Each row was made from one walk, in order. Every step used is in the known rows, and no mark comes twice. Write each row's walk.
Known rows:
kapiz -> papu -> fegus -> tigu: [ 0.98 -0.24  2.02  0.03  0.55  1.17 -0.28 -0.66  1.88  0.23 -1.15  0.17
  0.51 -1.00 -0.85  0.28  1.17 -0.14  1.46  0.20]
tigu -> fegus -> papu -> segisin: [ 0.20  0.37 -1.60 -1.33  0.14  0.79 -0.53  0.27 -1.80  0.10  0.23  0.16
 -0.15 -2.06  0.38  0.84  0.48 -2.32  0.62  0.49]
kapiz -> papu -> segisin -> figeb: [-0.08  1.54 -0.61  0.72 -1.12  2.50 -0.24 -0.32  1.50 -1.11 -0.30 -1.14
  0.83  0.30 -0.57  0.35  0.51  0.02  2.69  0.69]
segisin -> figeb -> fegus -> papu: [ 0.38  1.06  2.70 -0.91 -0.88  1.57 -0.52 -0.71 -2.78 -0.40  0.30  1.06
  1.32  1.93 -0.51 -0.25  0.89 -0.94  2.39  0.17]
papu -> segisin -> figeb -> fegus -> tigu: [ 1.15 -0.08  2.39  0.33 -0.44  1.24 -1.18  1.59 -1.53 -1.64  0.57  0.61
  0.68  2.41 -1.91  0.20  0.76 -1.50  4.93  0.48]
kapiz -> tigu -> fegus -> papu -> segisin -> figeb: [-0.41  3.97  0.15 -0.57 -0.20  1.18 -1.13  0.31 -1.88 -0.44  0.37 -0.43
  1.34 -0.23 -0.68  0.25  1.11 -1.67  0.86  0.33]
tigu -> fegus: [ 0.11  0.64 -1.60 -2.04  0.30 -1.63 -0.33  0.08 -0.77 -0.01  0.13  0.94
 -0.07  0.72  0.33  0.25  0.33 -0.20 -1.06 -0.32]
figeb -> fegus -> papu: [ 0.92  0.32  2.19 -0.91  0.03  1.27 -0.29 -0.76 -1.89  0.71 -0.29  1.21
  0.38  0.49  0.44  0.02  0.89 -0.83  1.71  0.16]
segisin -> tigu -> fegus: [-0.19 -1.87 -0.66 -2.33  0.36 -2.23 -0.26  0.91 -2.32  0.20  0.50  0.79
  0.44  2.37  0.21 -0.27  1.39  0.08 -2.65 -0.24]
kapiz -> papu -> segisin -> tigu -> fegus: [ 0.23 -1.28 -1.85 -1.79  0.24  0.14 -0.28  0.59  0.21  0.29 -0.36 -0.22
  0.35  1.54  0.63  0.33  1.80  0.13 -0.53  0.45]
tigu -> fegus -> papu: [ 0.03  1.25 -0.46 -2.25  0.23 -0.44 -0.28 -0.61 -2.18  1.17  0.18  0.67
  0.25 -0.88  0.60  0.53  0.80 -1.46 -0.73 -0.18]
figeb -> fegus -> papu -> segisin -> tigu: [ 0.82 -3.05  1.91 -0.56  0.09  2.17 -0.46  0.90 -3.14  0.04  0.33  0.26
  0.44  1.11  0.38 -0.04  1.63 -1.40  1.70  0.86]
segisin -> figeb: [-0.49  0.76  0.61  0.13 -1.04  0.19 -0.26 -0.03 -1.08 -1.09  0.49 -0.21
  0.91  1.30 -0.99 -0.26  0.15 -0.11  0.88 -0.06]
segisin -> figeb -> kapiz -> tigu -> fegus: [ 0.55  5.62  1.17 -1.66 -0.11 -0.68 -0.95  0.47  0.54 -0.51  0.31  0.71
  1.49  2.53 -0.62 -2.25 -0.65  0.64  0.48 -0.68]
figeb -> segisin -> tigu -> fegus -> papu: [-0.24 -3.04 -0.94 -2.84  1.26 -0.41 -0.53  0.90 -2.74  0.68  1.05  0.14
  0.67  1.34 -0.09 -0.28  2.75 -1.04  1.10  0.19]
segisin -> tigu: [-0.33 -2.30  0.83 -0.39  0.08 -0.59  0.01  0.75 -1.54  0.16  0.55 -0.21
  0.43  1.56  0.06 -0.40  1.15  0.22 -1.41  0.06]
fegus -> papu -> segisin -> figeb: [-0.34  0.59  0.69  0.67 -1.21  3.03 -0.45  0.00 -2.26 -0.90  0.56 -1.11
  0.89 -1.34 -0.71  0.39  0.22 -2.25  2.65  0.75]
figeb -> fegus: [ 0.96 -0.36  0.83 -0.73  0.25 -0.06 -0.29  0.12 -0.45 -0.26 -0.27  1.38
 -0.07  2.19  0.17 -0.26  0.37  0.49  1.53 -0.02]
kapiz -> papu: [ 0.23  1.36  0.08 -0.32 -0.03  0.93  0.24 -1.22  2.38  0.90 -0.78 -0.32
  0.41  0.16  0.49  0.31  0.76  0.86  0.47  0.10]

Which walk is each row?
[-0.15 -3.82 -2.39 -2.66  1.42 -1.72 -0.56  1.68 -1.35 -0.31  1.02  0.41
  0.28  3.06 -0.46 -0.38  2.21  0.21  0.53 -0.02] : figeb -> segisin -> tigu -> fegus
[ 1.38  1.50  2.51 -0.09 -0.52  2.38 -0.96  0.43  0.81 -0.80 -0.27  0.38
  1.05  2.54 -1.40  0.50  1.43 -0.62  5.45  0.57] : kapiz -> papu -> segisin -> figeb -> fegus -> tigu
[-0.24 -4.27 -0.61 -0.60  1.02 -0.03 -0.25  1.56 -0.49 -0.34  1.02 -0.71
  0.38  2.38 -0.70 -0.59  1.96  0.50  1.60  0.26] : figeb -> segisin -> tigu
[ 0.61  4.77  2.90  0.81 -0.61  3.58 -0.87  0.43  0.42 -0.44  0.43 -1.14
  1.53 -1.02 -0.76 -1.90 -0.71 -1.28  3.61  0.44] : fegus -> papu -> segisin -> figeb -> kapiz -> tigu
[ 0.71  1.39  0.30  0.50 -1.09  2.34 -0.55  1.08  0.48 -2.03  0.65 -0.70
  0.58  0.43 -0.88 -1.80 -1.73 -0.79  3.98  0.30] : papu -> segisin -> figeb -> kapiz
[ 0.12  3.17 -0.29 -0.72  0.79  0.81 -0.88  0.31 -0.86  0.68 -0.21 -0.21
  0.38 -1.44  0.28  0.29  0.89 -1.56  0.11  0.29] : kapiz -> tigu -> fegus -> papu -> segisin
[ 0.79  3.78  1.53 -0.56 -1.03  2.03 -0.12 -1.03  2.65 -0.18 -0.16 -0.33
  1.45  1.46 -0.24 -1.75 -0.75  0.95  2.86 -0.13] : segisin -> figeb -> kapiz -> papu
[ 1.28  4.58  0.68 -1.35  0.59  1.56 -0.94  0.50  0.58  0.50 -0.05 -0.03
  0.50 -1.56  0.55 -1.41 -0.62 -1.38  1.62  0.14] : figeb -> kapiz -> tigu -> fegus -> papu -> segisin
[ 1.52 -0.16  3.19 -0.69  0.61 -0.39 -0.67  0.73 -0.58  0.18 -0.02  1.53
  0.16  1.97 -0.77  0.15  0.79 -0.65  2.67 -0.11] : figeb -> fegus -> tigu
[-0.06 -2.57  0.95  0.23 -0.17  2.04 -0.19  0.98 -2.45  0.37  0.57 -1.12
  0.43 -1.04  0.12  0.12  1.31 -1.82  0.38  0.91] : fegus -> papu -> segisin -> tigu
[-0.04 -2.67 -1.79 -1.62  0.38 -0.89 -0.48  1.79 -2.15 -0.64  0.54  0.15
 -0.08  1.21  0.06  0.09  1.16 -0.71 -1.16  0.37] : papu -> segisin -> tigu -> fegus
[ 0.54  2.38  1.52 -0.44 -1.04  1.03 -0.34  0.16  0.26 -1.10  0.61 -0.08
  1.05  1.17 -0.73 -2.02 -1.52  0.07  2.40 -0.17] : segisin -> figeb -> kapiz
[ 1.01  5.54  1.87 -2.03  0.75  0.21 -0.70 -0.33  0.32  1.55 -0.01  0.61
  0.96 -0.50  0.65 -1.67 -0.29 -0.52  0.21 -0.44] : figeb -> kapiz -> tigu -> fegus -> papu
[ 1.34  0.11 -0.91 -2.37  0.21  0.80 -0.36  0.92  1.61  0.13 -0.15  0.03
  0.46  1.51  0.81 -1.50  0.34  0.42  1.00  0.29] : figeb -> kapiz -> papu -> segisin -> tigu -> fegus
[-0.08 -3.33 -0.16  0.40 -0.12  0.73 -0.21  1.72 -1.32 -0.62  0.47 -0.81
 -0.02  0.47 -0.18 -0.15  0.83 -0.46 -0.10  0.66] : papu -> segisin -> tigu
[ 1.15 -0.64  0.90 -0.15 -0.03  2.59 -0.48  0.11 -1.61 -0.31 -0.15  0.58
 -0.15 -0.56  0.47  0.36  0.64 -1.57  3.24  0.77] : figeb -> fegus -> papu -> segisin
[ 0.88  1.24  0.24 -0.15 -0.79  2.66 -0.53 -0.23  0.82 -1.43 -0.64  0.33
  0.84  2.54 -0.52  0.18  0.82  0.42  4.31  0.69] : kapiz -> papu -> segisin -> figeb -> fegus
[ 1.62  2.14  3.59 -0.47 -0.50  2.27 -0.59 -0.46  2.01 -0.85 -0.54  0.13
  1.61  0.40 -1.50 -1.85 -0.54 -0.07  3.86 -0.02] : segisin -> figeb -> kapiz -> papu -> fegus -> tigu
[ 0.46  6.26  2.47 -1.97 -0.25  0.53 -0.94 -0.39 -0.56  0.57  0.49  0.36
  1.89  0.61 -0.33 -1.83 -0.17 -0.67  1.10 -0.46] : segisin -> figeb -> kapiz -> tigu -> fegus -> papu
